Every row comes from one small tree of marks. The marks that hang from a mark follow it in brackets, in the order of their numbers. Every link used is in the known rows. Which tree was each row made from?
Known rows:
K_72[K_533 K_762]: [ 0.43 -0.90 -0.84  4.00 -1.25  1.24 -2.71  1.63  3.21  0.98  2.09 -0.99
  0.20  1.31  2.64 -0.82 -0.59 -0.97  0.25]
K_896[K_762[K_72 K_606 K_735]]: [ 0.68  3.42 -2.51  2.35 -1.26 -0.04 -2.02 -1.72  0.06  3.33 -2.23  0.83
  0.01 -0.59 -1.74 -3.17  0.10 -0.91 -0.10]
K_533[K_606 K_735[K_762]]: [ 0.35  2.06 -0.68  3.84  0.47  0.55  0.11 -3.52  1.85  2.25 -1.40  0.10
 -2.06 -1.92 -0.70 -3.51  2.25 -1.30  0.98]
K_735[K_533 K_762]: [ 0.60 -0.84 -0.25  0.44 -0.58  0.52  1.93 -1.34  3.09  2.48  2.39  0.28
  0.28 -0.09  0.17 -0.82  1.51  2.35 -0.06]
K_91[K_533[K_606 K_735[K_762[K_72]]]]: [-1.18  3.22 -1.00  0.53  0.74  0.33 -3.63 -4.42  3.60  3.08 -0.55 -0.99
 -2.26 -2.13 -0.54 -4.01 -1.81 -1.75  0.19]
K_72[K_533[K_735[K_762]]]: [ 1.64  1.81 -1.13  1.26 -1.72  0.78 -1.39 -0.63  5.37  1.85  1.14 -0.16
  0.31  0.01  1.71 -2.64  1.14 -0.33  0.38]
K_896[K_762]: [-0.19  0.17 -0.75  0.16 -0.27 -0.11  0.09  1.60 -2.58  0.46 -0.10  0.58
  0.29 -0.28 -0.42 -0.12 -0.53 -0.45  0.15]
K_735[K_533[K_91 K_606] K_762[K_72]]: [-0.95  1.13  0.01  3.30  0.55  0.87  3.84 -5.35  4.82  4.09  0.65  0.23
 -1.68 -1.49 -0.15 -4.01 -0.35  0.78  0.13]
K_606[K_533]: [ 0.36  0.30  0.13  1.18 -0.84 -0.33 -0.74  0.30  0.22 -1.18  0.83 -0.84
 -0.67  0.65 -0.48  1.27  1.99 -1.14 -0.48]
K_606[K_533[K_91 K_735]]: [ 0.94  2.09  0.75  2.45 -1.74 -0.32  1.87 -1.03  0.17 -1.45 -1.02  0.24
 -1.92 -0.64  0.30 -0.81  2.22 -3.68 -0.09]
K_606[K_533[K_91 K_735[K_762[K_72]]]]: [ 1.58  3.96 -0.14  2.08 -2.00 -0.09  1.00 -3.35  2.35  2.47  0.33 -0.32
 -1.35 -1.74 -0.94 -2.75 -0.14 -2.27 -0.34]
K_762[K_72]: [-0.42  0.78 -0.87 -1.58 -0.02  0.09 -1.74 -1.32  2.30  2.19 -0.33  0.34
  0.56 -0.58 -1.45 -0.59 -2.53  0.44 -0.12]
K_735[K_533[K_91] K_762[K_72 K_606]]: [ 1.10  1.71  0.01  1.12 -1.46  0.50  3.61 -4.49  5.60  3.84  0.20  0.10
 -0.99  0.41 -0.64 -4.19  0.23  1.91 -0.65]
K_896[K_762[K_72 K_606[K_533[K_91]] K_735]]: [ 0.90  4.45 -1.24  4.99 -2.44 -0.49  0.74 -2.06 -1.10  1.70 -1.64 -0.09
 -1.43 -0.64 -1.19 -2.82  1.49 -3.25 -0.77]
K_762[K_72 K_606[K_533[K_91]]]: [ 0.97  2.66  0.55  2.18 -1.68 -0.33  0.89 -2.85  3.41  0.46 -0.91 -0.99
 -1.90  0.98 -1.20 -2.03  0.81 -1.66 -0.97]
K_735[K_533]: [-0.33 -1.54 -0.30 -0.61 -0.20  0.40  1.49 -0.43  3.02  0.43  0.79  1.11
  0.41  0.34 -0.02  0.24  1.59  1.67 -0.13]
K_91[K_533]: [-1.13  0.04  0.57 -1.81  0.02 -0.33 -2.18  0.39 -0.63 -1.43  1.31 -1.35
 -0.77  0.20  1.47  0.24 -1.54 -0.94 -0.57]
K_896[K_762[K_606]]: [ 0.96  0.61 -0.77  0.88 -0.74 -0.21  0.20  0.66 -0.40  0.37 -1.15  0.34
 -0.54  1.15 -1.07 -1.73  1.47 -0.56 -0.14]
K_735[K_533 K_762[K_606]]: [ 1.49 -0.10 -0.28  1.29 -1.14  0.49  2.50 -2.39  5.22  2.31  0.91 -0.15
 -0.52  1.31 -0.47 -2.14  3.42  2.68 -0.30]
K_91[K_533[K_606 K_735]]: [-1.67  1.34 -0.12  1.08  1.01 -0.03 -2.75 -2.15  1.22 -1.04 -1.91 -0.43
 -2.87 -1.17  0.75 -2.13  0.80 -3.12  0.40]

Write each row's tree:
[ 1.16  3.47 -2.22  2.51 -2.00  0.63 -3.77 -2.32  6.33  2.73 -1.00 -0.25
  0.39  0.84  0.80 -3.15  0.73 -0.25 -0.43] -> K_762[K_72[K_533] K_606 K_735]
[ 0.71  1.75 -1.35  0.42 -1.13  0.86 -2.55 -1.39  6.87  3.68  2.42 -1.00
  1.36  0.08  0.92 -2.05 -2.11  1.43 -0.36] -> K_735[K_762[K_72[K_533]]]
[-0.48  3.33 -0.79  2.72 -0.15  0.97 -0.44 -3.59  6.60  1.61 -2.21  0.59
 -1.64 -1.14  1.05 -4.54 -0.93 -3.02  0.75] -> K_762[K_72[K_533[K_91 K_606 K_735]]]
[ 2.20  1.56  0.25  3.08 -1.77 -0.18  0.51 -1.66  2.61  0.73  0.85 -1.98
 -1.46  1.34 -0.96 -1.22  3.84 -0.17 -0.75] -> K_735[K_762[K_606[K_533]]]
[ 1.42  2.62  0.46  1.92 -1.23  0.18  3.39 -2.38 -0.24  1.52 -0.92  0.29
 -1.31 -1.81  1.01 -3.63  0.59 -1.42  0.37] -> K_533[K_91 K_735[K_762]]
[ 0.92  3.54 -0.90 -1.60 -1.29 -0.08 -3.75 -3.67  4.45  2.58 -0.93 -0.78
 -1.67 -0.28 -0.81 -3.95 -1.10 -0.60 -0.45] -> K_91[K_533[K_735[K_762[K_72 K_606]]]]
[ 1.03  2.02  0.00  1.81 -1.63  0.58  1.27 -0.31  3.75 -0.63 -1.02  0.61
 -0.60 -0.03  2.67 -2.63  0.51 -2.47  0.50] -> K_72[K_533[K_91 K_735]]
[ 1.05 -0.17 -1.71  6.75 -2.03  0.91 -0.09 -1.88  1.91  2.67 -0.31  0.19
 -0.96  0.67  0.43 -2.55  3.66 -0.05  0.26] -> K_72[K_762[K_606 K_735[K_533]]]
[ 1.81  2.95  0.75  3.57 -2.06 -0.16  2.67 -1.94 -0.10  0.30  0.41 -0.61
 -2.08 -1.18  0.28 -2.05  2.32 -2.73 -0.10] -> K_606[K_533[K_91 K_735[K_762]]]
[-0.82  2.99 -2.19  4.72 -0.02  0.96 -3.63 -3.25  5.27  2.96 -1.08 -0.37
 -0.12 -1.30  1.06 -2.92 -0.25 -1.45  0.33] -> K_762[K_72[K_533[K_606]] K_735]
[ 1.82  3.49  0.49  3.10 -2.09 -0.17  1.80 -3.79  3.59  2.38  0.55 -1.77
 -1.99  0.41 -1.12 -3.05  0.77 -1.01 -1.04] -> K_735[K_762[K_72 K_606[K_533[K_91]]]]
[ 1.98  1.88 -0.52  2.00 -2.00 -0.32 -1.05 -1.24  3.36 -1.11 -2.30  0.04
 -1.94  1.47 -1.51 -1.16  4.90 -2.41 -0.06] -> K_762[K_606[K_533[K_735]]]
[ 1.01  1.65 -1.30 -0.53 -1.28  0.63 -2.98 -1.43  8.30  1.71 -0.57 -0.45
  0.38  2.20  0.06 -2.39 -0.39  0.56 -0.48] -> K_762[K_72[K_533] K_606]
[-0.19  0.23 -1.93  2.38 -1.23  0.19  1.05  0.08 -1.32  1.62  0.33  1.97
  0.91 -1.12  0.20 -0.72  2.32  0.13  0.22] -> K_896[K_762[K_735[K_533]]]
[-0.28  2.86 -0.11  4.18  0.12  1.09  0.66 -3.93  6.23  3.53  1.09 -1.37
 -1.11 -0.90  1.78 -4.56 -1.86 -0.91  0.03] -> K_735[K_762[K_72[K_533[K_91 K_606]]]]
[-0.36  2.23  0.38  4.39  0.59  0.32  2.61 -3.16  0.37 -0.27 -3.55  0.69
 -3.08 -1.65  0.30 -3.55  1.55 -3.60  0.98] -> K_533[K_91 K_606 K_735]
[-1.38 -0.48  0.85  3.57  0.85  0.57  4.76 -3.20  2.72  0.33 -0.51  0.56
 -2.41 -0.55  0.93 -2.08  2.02 -0.55  0.21] -> K_735[K_533[K_91 K_606]]
[-0.83  3.73 -1.06  5.93 -0.25  0.93 -0.52 -3.88  4.03  2.53 -0.89 -0.39
 -1.12 -1.82  2.09 -4.20 -0.45 -2.51  0.21] -> K_762[K_72[K_533[K_91 K_606]] K_735]
[ 1.17  4.37 -0.41  4.94 -2.43 -0.45  0.13 -3.86  1.71  1.35 -1.53 -0.76
 -2.01 -0.38 -0.82 -2.93  1.77 -2.60 -0.95] -> K_762[K_72 K_606[K_533[K_91]] K_735]
[ 1.58  2.75 -1.96 -0.38 -1.73  0.72 -3.61 -1.88  9.16  1.91 -2.29  0.67
 -0.16  1.39 -0.46 -3.38  0.48 -0.74  0.08] -> K_762[K_72[K_533[K_735]] K_606]
[ 1.05  2.52 -1.63  3.68 -1.50 -0.26 -0.29 -0.34 -2.45  1.40 -2.09  0.68
 -0.49 -0.08 -0.52 -2.56  2.75 -1.30  0.10] -> K_896[K_762[K_606 K_735]]
[ 1.79  2.90  0.02  3.27 -2.53 -0.54  2.05 -0.44 -0.63 -1.22 -2.52  0.51
 -2.53  0.56 -0.82 -2.56  3.75 -3.98  0.00] -> K_896[K_762[K_606[K_533[K_91 K_735]]]]
[ 0.60  1.84 -2.71  1.60 -1.57  0.27 -0.41 -2.17  2.67  3.77 -1.48  1.85
  0.44 -0.27 -1.62 -2.78  1.82  0.78 -0.07] -> K_896[K_762[K_72 K_606 K_735[K_533]]]
[ 1.30  2.35 -0.82  0.02 -0.80  0.19 -0.92 -3.23  4.40  3.94 -0.43 -0.65
 -0.31  0.23 -1.85 -3.22 -0.75  1.32 -0.38] -> K_735[K_762[K_72 K_606]]
[ 1.12  4.37 -1.77  3.81 -2.48  0.38 -0.33 -1.46  2.87  2.80 -1.23  0.23
 -0.07 -0.23  1.25 -4.55 -0.42 -1.95 -0.34] -> K_896[K_762[K_72[K_533[K_91]] K_606 K_735]]
